In the rows, 128 means zero.
Known rows, with every step that occurs:
bato gekon zodi vizit fugim: [ 85 106 110 154 145 156 151 124 131  92  95 170 132 140 159 122 147 142
 170 109 128  96  49 111 160  74 165 105 110 145 138 130 129 128 172  73
 100 129 142 160 168 150 140  74 225 122 106]
tusab fugim bato gekon zodi vizit: [120  92 103 174 122 184 156 122 144  98 111 147 110 111 136 149 147 143
 178 122 120 114 137 129 191 148 133 142  93 136 156 178 120 139 136 105
 132 134 115 166 181 151 130  18 224 132 100]
fugim tumit gekon: [ 95 145 135 119 158 126 149  95  96 138 141 148 104 144 140 131 151 138
 140 163 107  94 123 118 152 107 135 146 109 145 158 186  99 137 129 128
 107 125 123 155 116 102 163 120 147 104 103]
bato gekon rineb: [152 143 152 136 160 167 122 134 140 115 128 128 142 116 126 150 150 133
 154 102 112 132  96  98 120  99 100 105 118  92 102 144 124 146 112 127
 165 142 137 134 153 106 128  98 165  85  81]
vizit fugim tumit: [ 99  98 113 138 163 146 128 105 114 108 102 133 131 132 133 120 148 146
 136 153 128  73  83 145 177  96 148 143 122 164 133 174 118 137 163  93
  91 101  83 165 111 118 148 136 153 136 125]
tusab takag rineb gekon zodi: [ 64 144 138 163 145 116 151 134 156 120 110 129 117 134 105  43 146 146
 185 146 198 125  91 127 138 154 146 138 101 148 119 148 113 147 170 155
 148 153 148 103 189 132 105 161 152 158  86]
ropiti fugim tumit: [152 131 105 116 142 120 109 135 129 142 114 111  86 150 135 155 110 146
 102 140 115 102 153 118 166 129 133 175 131 122 150 184 130 145 124  86
 107 106 116 125 125 108 159 116 125  87 128]
tumit fugim bato gekon: [120  92 150 144 137 165 154 131 139 144 113  99 131 110  94 150 161  96
 152 121 104 112 115 123 137 119 152 134  89 115 115 150 140 171 119 103
  90 108 122 192 158  91  81  74 193 105 106]
vizit fugim tumit gekon: [ 85 118 123 136 166 139 166  90  96 129 129 161 117 135 147 115 157 147
 151 159 122  48  79 127 166  81 145 129 106 173 156 172 109 136 156 112
  84 119 107 168 121 100 161 122 156 116 101]
vizit zodi gekon: [128 148 134 131 110 105 144 143 123 156 121 117 147 136 157  99 141 133
 120 106 125 121 125 139 125  99 137  87 119 157 136 127 117 127 121 121
 152 115 157 130 105 166  90 121 155  94 104]
ropiti fugim vizit zodi gekon: [167 140 163 116 106  87 131 152 123 175 126 112 117 147 162  98 111  97
  94  55 119  93 154 134 114  86 135  84 105 122 139 160 140 143 103  97
 131 143 166 112 118 164  89 104 117  41  81]
vizit fugim ropiti tipup: [113 107 108 153 164 138 134 104 116 138  91 130 108  99  95 133 129 147
 199 138 143  83  56 127 118 127 158  97  98 151 138 119 137 122 161 106
  88 110  58  95 113 118 117 141 164 156 103]
zodi gekon: [136 121 129 140 120 123 132 131 137 134 130 113 140 116 133 149 113 136
 123  96 121 135 119 121 119 117 135 112 123 130 121 144 129 154 147 118
 139  82 130 134 137 150  90 121 140  85 138]
tumit fugim: [129 110 139 137 138 129 135 135 134 136  87  94 127 130 103 121 156 119
 115 133 117 117 113 129 127 123 186 123 119 148  96 114 139 136 143 120
  94 129 136 149 119 107 129 112 144 143 122]
vizit zodi gekon tumit: [115 122 143 126 129  92 146 170 134 173  99 130 149 172 169  82 156 129
 128 103 128 126 126 131 127  85 112  90 109 174 102 119 109 150 125 123
 156  96 169 133  99 159 104 131 134  79  97]
takag rineb gekon zodi vizit: [ 84 113 146 152 119 120 167 156 110 105 119 133 109 146 139  49 149 171
 184 114 174 128  77 139 159 136 159 124  82 174 125 117 112 128 162 137
 165 172 153 133 183 135 111 130 192 163  72]
rineb gekon tumit fugim: [127  80 150 135 147 104 153 175 125 158  77 108 137 168 130  65 178 142
 151 113 142 129 111 120 136 142 180 130  94 155  64 107 117 174 169 125
 121 121 164 163 141  81 130 131 122 131  97]
gekon zodi vizit: [112 127 125 152 121 117 139 137 131 109  97 154 124 135 134 107 131 149
 151 124 122 124  97 149 160 129 145 121 120 157 140 131 134 119 152 118
 123 145 148 135 142 174 151 104 181 144 117]
rineb gekon tumit fugim ropiti: [133  74 156 132 166 102 154 170 132 175  81  80 108 148 116  91 176 138
 174 119 159 126 103  86 123 151 186 119  68 154  69  98 134 145 179 132
 113 110 140 159 150  61 137 153 137 132 103]
rineb gekon zodi vizit fugim: [ 97  98 115 166 122 120 180 129 102 103  95 162 128 144 155  58 165 167
 198 115 148 103  43 140 174 123 178 131 104 185 128 128 123 117 183  91
 119 143 148 153 160 149 151 120 207 155 101]
zodi vizit: [129 109 125 139 101 119 129 128 127 120 126 135 137 118 138 114 137 154
 132 118 134 122 118 147 132 120 140 114 126 158 128 107 118 101 138 120
 129 142 152 145 131 133 120 116 172 130 119]
gekon tumit fugim bato: [108  75 147 140 146 135 147 166 132 160  67 112 131 135  97 110 173 116
 159 123 107  93 132 151 154 126 126 126  99 161  82 148 146 179 134 118
  94  96 123 191 131 104 111 110 143 116 120]
gekon tumit fugim: [114  89 143 133 160 124 124 166 146 149  64 108 135 153 118 101 163 123
 125 120 117 116 123 121 122 114 154 117 117 162  74 104 139 166 152 121
  95 114 147 158 128  99 141 123 125 127 120]
fugim ropiti tipup: [134 124 129 143 137 129 124 128 132 147 106 123 100 109  85 136 126 154
 180 146 137 125 101 122 103 155 145 112  99 120 139 121 136 120 135 126
 116 123  81  86 122 123 111 146 149 148  99]
takag tusab fugim vizit zodi: [182  81 162 146 113 145 111  85 121 134  87 138 136 136 158  57 174 121
  94 117 123  90 180 170 130 131 186  90  90 140 123 140 113 122 115 154
 142 213 122 108 126 145 134  69 120 124  76]
tusab takag rineb gekon: [ 88 117 141 152 131 113 165 113 153 125 134  96 128 123 109  49 149 145
 159 129 222 113  97 123 114 142 138 124  96 147 115 125  97 134 170 160
 158 153 146 110 185  99  80 174 138 158  78]
takag tusab: [157  88 139 135 124 137 103  98 122 119 105 140 133 136 138 115 145 128
 118 137 114 120 132 145 122 136 172 118 121 106 121 127 134 140 126 139
 124 144 133 134 149 118 121 115 131  99 132]
tumit gekon zodi: [ 88 172 139 125 148 124 171 123 111 139 127 176  97 143 139 117 143 126
 179 138 104 114 111 121 137 123 148 125 110 124 157 167 118 150 126 140
 115 139 149 126 144 141 174 103 149 111  91]
zodi gekon tumit fugim: [115  84 145 142 158 116 129 179 140 152  64  97 149 141 127 120 143 131
 117  83 113 115 109 128 121 100 160  94 117 144  70 116 131 188 167 113
  99  69 158 167 133 124  94 120 136  88 126]
fugim bato gekon tumit: [112  86 136 119 142 157 145 152 143 149 123 138 125 151 133 141 152 116
 171 102 126 120 127 109 137 101  74 127  87 110 100 165 139 185 111 116
 128  96 125 180 165 101 101  86 162  74  97]
vizit zodi: [121 154 136 127 123 107 143 133 130 152 115 133 133 143 148  82 157 115
 127 150 129 122 126 148 143 116 131 108 115 167 130 114 122 101 115 128
 143 148 153 124  98 138 128 122 143 133  87]
tusab fugim vizit zodi: [151 121 150 130 118 144 131 117 116 141 113 132 128 135 161  73 154 110
 101 101 138  94 171 150 133 130 144  96 105 167 140 136 105 112 114 149
 139 200 121 106  98 148 135  77 106 141  70]
bato gekon: [136 131 125 130 142 139 137 126 140 129 148 131 123 138 145 148 129 124
 137 110 125 136 119  96 115 110 135 122 121  89 131 137 117 146 124 117
 130 131 131 138 157 116 116  91 157 103 107]

Rows:
[137 108 169 156 155 198 140 145 140 130  98 101 136  86  85 147 183 105
 171 106  85 100  87 132 150 103 127 113  92 111  94 168 148 173 122 123
 121 134 117 177 158  82 100  64 193  98  74] -> tumit fugim bato gekon rineb
[147 124 164 104 127  91 121 175 125 197  89 123 120 183 173  84 124 101
 103  47 122  90 151 126 104  73 110  79 102 137 111 154 134 174 109 104
 142 130 178 113 114 159 101 104 100  27  81] -> ropiti fugim vizit zodi gekon tumit
[132 108 181 116 124 107 122 161 121 171  99 133 157 172 171  62 157 108
 102  53 118 105 143 141 105  71 109  58 105 155  88 133 129 165 127 129
 141 129 160 133 111 159  95 127 121  66  78] -> fugim vizit zodi gekon tumit
[132  98 135 120 133 107 149 164 120 158 117 134 127 175 161  68 165 148
 164 110 154 145 120 112 130 145 114 137  99 148  99 119 115 158 156 131
 144 124 158 144 148 111 132 145 121 118 104] -> rineb gekon tumit
[103  67 115 155 111 170 174 109 119 117 119 152 143 108 134 141 155 119
 177 107 135  72  57 143 161  73 128 106  89 144 136 143 128 128 138  91
 104 113 117 191 165 130  82  82 239 109  95] -> zodi vizit fugim bato gekon
[117 156 160 122 173 151 141 111 102 121 140 147 124 120 126 118 165 150
 157 148  84  85 101 126 157 103 107 122 105 150 132 186 106 145 122 154
 146 160 130 148 122 102 174 118 159  87  76] -> fugim tumit gekon rineb
[121  99 129 129 144 123 128 164 139 147 105 123 141 147 145 124 121 136
 122  81 128 131 129 116 116  98 103 101 120 134  96 136 120 173 141 121
 133  71 149 141 139 148 103 133 124  83 131] -> zodi gekon tumit
[141  88 100 146 139 191 152 107 147 122 140 117 115  98 116 161 136 116
 158 119 127 116 167 109 161 149 118 154  96 109 148 178 102 151 108 123
 137 123  90 161 153 117 105  33 168 114 109] -> tusab fugim bato gekon
[135  79 187 122 152 129 116 165 130 151  62 117 137 162 118  91 168 101
 110  84 114  84 130 129 102 102 148  93  97 143  65 121 148 179 143 118
  87 145 147 159 128 101 117 124 103 115  96] -> gekon tumit fugim vizit
[117  98 165 146 170  88 146 178 143 205  59  79 129 137 120  93 168 126
 135 110 131  95 112 109 109  88 190  66  86 188  70  98 139 142 160 122
 112  92 148 154 106 106 104 140 158  99  95] -> vizit zodi gekon tumit fugim ropiti
[194  59 152 149 120 170  99  92 126 106  94 126 130 119 137 101 146 117
 100 103 116  99 184 147 121 147 181 105 105 110 123 151 124 147 128 146
 128 192 102 116 154 126 128  76 104 124 116] -> takag tusab fugim vizit
[100 148 112 126 135 100 159 132 102 133 111 166  70 165 150 129 129 162
 154 150 102  74 110 131 185 113 163 155 106 154 181 201 116 135 129  87
 100 140 164 136 150 136 193  75 186  88  86] -> ropiti fugim tumit gekon zodi vizit
[179  73 105 161 136 163 102  88 140 108  92 128 130 113 136 119 147 145
 115 142 116 120 167 144 139 163 184 129 117 125 127 134 104 132 140 153
 142 155 116 125 153 123 143  70 123 135 129] -> takag tusab fugim
[137  92 206 120 131  97 155 178 103 190  70 111 137 191 154   4 208 111
 136  82 140 103 122 135 124 113 175  93  70 184  64 101 127 158 150 125
 113 180 163 151 113 104 119 120 118 126  44] -> rineb gekon tumit fugim vizit zodi
[ 84 137 152 136 146 135 159 157 114 111 123 127 100 147 134  61 147 144
 178 126 167 136 100 125 151 149 137 143  85 142 128 145 118 158 158 139
 159 157 138 119 173 131 116 135 148 146  83] -> takag rineb gekon zodi
[125  89 156 135 184 144 144 167 147 171  78  88 114 151 118 144 166 124
 158 118 140 118 113  62 106 108 190  95  90 121  72 104 146 155 161 117
  93 104 126 162 163  60 121 107 166  97 104] -> bato gekon tumit fugim ropiti
[112 125 123 145 129 142 140 142 138 107 123 157 120 142 155 124 137 155
 148 121 124 134  92 114 144 105 159 121 116 123 138 137 124 130 138  97
 122 137 155 144 170 143 131  69 211 116  96] -> bato gekon zodi vizit
[100  94 114 160 164 152 164 126 132 119  93 148 105 113 146 142 137 143
 194 123 150  80  44  91 137  91 184  94  96 144 135 123 152 114 177  76
  95 121 119 152 174 126 140  99 241 125 113] -> bato gekon zodi vizit fugim ropiti
[142 121 115 125 124 144 149 135 137 152 148 116  93 126 124 181 113 103
 149 104 122 112 140 102 147 122 100 158 110  75 152 185 142 163  90  82
 128 107 127 156 178 113  99  61 169  55 104] -> ropiti fugim bato gekon
[155 138 148 142 143 149 114 153 131 124 126 105 148  90 124 139 123 138
 143  87 104 126  93 131 125 107 100  83 132 120 109 150 130 149 127 137
 167 112 139 125 134 135 102 130 149  85 113] -> zodi gekon rineb
[ 99 107 147 151 159 165 156 137 144 133  81 130 117 119  99 144 173 103
 171 123  93 109 105 126 169 114 169 149  99 120 109 180 153 183 130  92
  81 104 120 183 170 114 119  62 202 103 109] -> tumit fugim bato gekon zodi
[ 96  84 112 148 146 177 166 108 126 130 128 134 138 114 123 152 145 106
 175 117 131  81  74 128 157  84 112 128 102 130 135 170 134 153 124  93
  95 105  90 180 159 110  97  93 197 104 115] -> vizit fugim bato gekon
[154 132 184 126 108 111 134 131 109 160 119 118 139 141 147  88 135 105
 100  68 123  99 130 155 105  83 136  63 101 139 118 145 128 141 118 121
 130 146 141 124 110 162  73 120 136  80  82] -> fugim vizit zodi gekon
[122  87 150 152 175 116 128 170 139 172  49 110  97 133  82 115 151 146
 184 134 127 108  95 117 104 149 178  96  90 150  84  98 137 164 164 118
  85 105  96 117 121  87 122 134 140 145  97] -> gekon tumit fugim ropiti tipup
[162 127 146 107 115 114 113 141 118 152 124 113  94 141 138 132 101 101
  98  75 119  98 153 119 115 113 124 118 110  93 135 149 149 148  98  97
 115 166 139 107 145 120 126 108 102  83 105] -> ropiti fugim vizit
[142  73 183 135 149 126 119 171 131 160  68 107 148 147 120 107 153 106
 101  43 109  97 127 123  99  84 156  70 101 145  64 132 146 205 158 113
  89 104 147 154 132 120  83 117 119  76 113] -> zodi gekon tumit fugim vizit
[156  32 118 153 145 191 120 112 153 127  90 142 131 138 148 135 170 130
 158 123 114 111 172 125 153 139 133 135  83 106 104 174 112 184 116 140
 142 122 115 172 184 106 113  44 163  81 109] -> takag tusab fugim bato gekon tumit
[165  48 110 168 116 181 116  84 138 109 101 133 134  95 112 135 158 126
 145 148 112  99 176 168 174 174 153 144  96 128 139 172 123 140 118 149
 138 141  92 143 150 126 119  70 143 117 126] -> takag tusab fugim bato
[ 88  48 112 150 137 166 163 136 131 131  98 156 147 145 152 115 168 124
 186  95 142  67  62 133 157  62 103  99  77 162 107 137 128 155 148  84
 107  94 123 205 162 118  94  80 224  99 103] -> zodi vizit fugim bato gekon tumit
[ 79 131 124 158 138 141 131 113 167 120 126 103 133 108  89  87 130 123
 125 141 203  90 112 139 108 112 121 108 119 141 123 125 110 119 150 167
 138 143 134  93 168 119  84 160 134 157 107] -> tusab takag rineb
[ 76  85 158 162 162 117 156 173 157 153  79  88 142 147  96  29 175 136
 153 125 210  97  93 122 106 131 172 114  79 175  58 102  99 165 196 163
 126 138 175 135 181  74  83 164 133 163  71] -> tusab takag rineb gekon tumit fugim
[127  78 157 146 180 121 133 175 152 177  64  76 127 120 107 144 140 127
 133  98 126 100 115  95 102 111 183  82 101 147  65 111 153 167 179 121
 108  63 127 157 136  98  97 146 142  92 134] -> zodi gekon tumit fugim ropiti
[ 79  61 177 142 140 143 169 186 132 156  85  90 114 145 100  58 190 131
 190 117 156  97 101 139 142 142 130 130  48 176  72 128 131 185 155 139
 131 128 139 192 162  71  65 129 153 135  71] -> takag rineb gekon tumit fugim bato
[148  66 204 127 143 116 146 159 108 159  76 113 132 169 136  47 183 123
 137  71 133 116 114 120 112 132 169 108  75 146  54 121 136 187 163 120
  98 154 161 160 143  83 118 133 112 122  72] -> rineb gekon tumit fugim vizit
[160 100 144 131 130 167 124 104 125 114 118 124 123 122 132 115 135 111
 110  82 134 108 173 137 122 142 134 113 110 135 134 146 119 132 132 135
 128 174 103 111 128 132 135  79 102 145 111] -> tusab fugim vizit
[ 65 121 124 142 136 127 184 114  96 121 107 203 117 136 156  94 150 143
 196 129 117  66  40 147 160  87 168  89 104 187 158 132 117 120 166 101
 106 149 155 145 148 149 168 105 198 133  91] -> tumit gekon zodi vizit fugim
[129  69 110 142 156 187 149 137 149 137 113 118 124 136 137 144 153 120
 166 103 133 119 168 108 156 133  89 146  84 124 118 170 113 166 120 129
 143 102 108 167 162 113 119  46 158  99 101] -> tusab fugim bato gekon tumit
[153 150 161 102 112  93 134 144 114 174 116 122 100 164 151  91 122  92
 102  92 125  87 157 137 119 106 138 105 108 122 139 145 134 123  92 103
 136 183 151  97 117 145 130  95 102  91  74] -> ropiti fugim vizit zodi
[112 111 154 141 152  91 142 185 140 178  55 101 154 157 143  71 176 122
 117 101 113 102 116 145 128  85 170  84 103 185  75 111 121 168 147 121
 118  88 166 153 102 136  96 112 146  95  92] -> vizit zodi gekon tumit fugim
[ 85  84 166 137 156 129 164 184 133 148  82  82 121 163 121  48 178 142
 150 113 172 118  94 116 120 123 163 117  69 175  62  95 118 170 176 136
 138 147 159 156 163  72  96 144 131 152  73] -> takag rineb gekon tumit fugim
[ 88  92 159 117 143 124 154 175 127 140 118 118 118 171 146  53 158 147
 163 107 186 129 113 104 121 134 108 123  76 159  88 115 110 163 156 148
 172 142 149 134 160 100  96 162 116 135  75] -> takag rineb gekon tumit
[143 154 154 136 138 126 130 151 134 145 115 118 149 104 137  85 155 136
 134  99 102 120 101 137 135  83 107  75 116 157 104 143 118 125 112 140
 183 141 153 127 105 153 104 120 159  87  78] -> vizit zodi gekon rineb
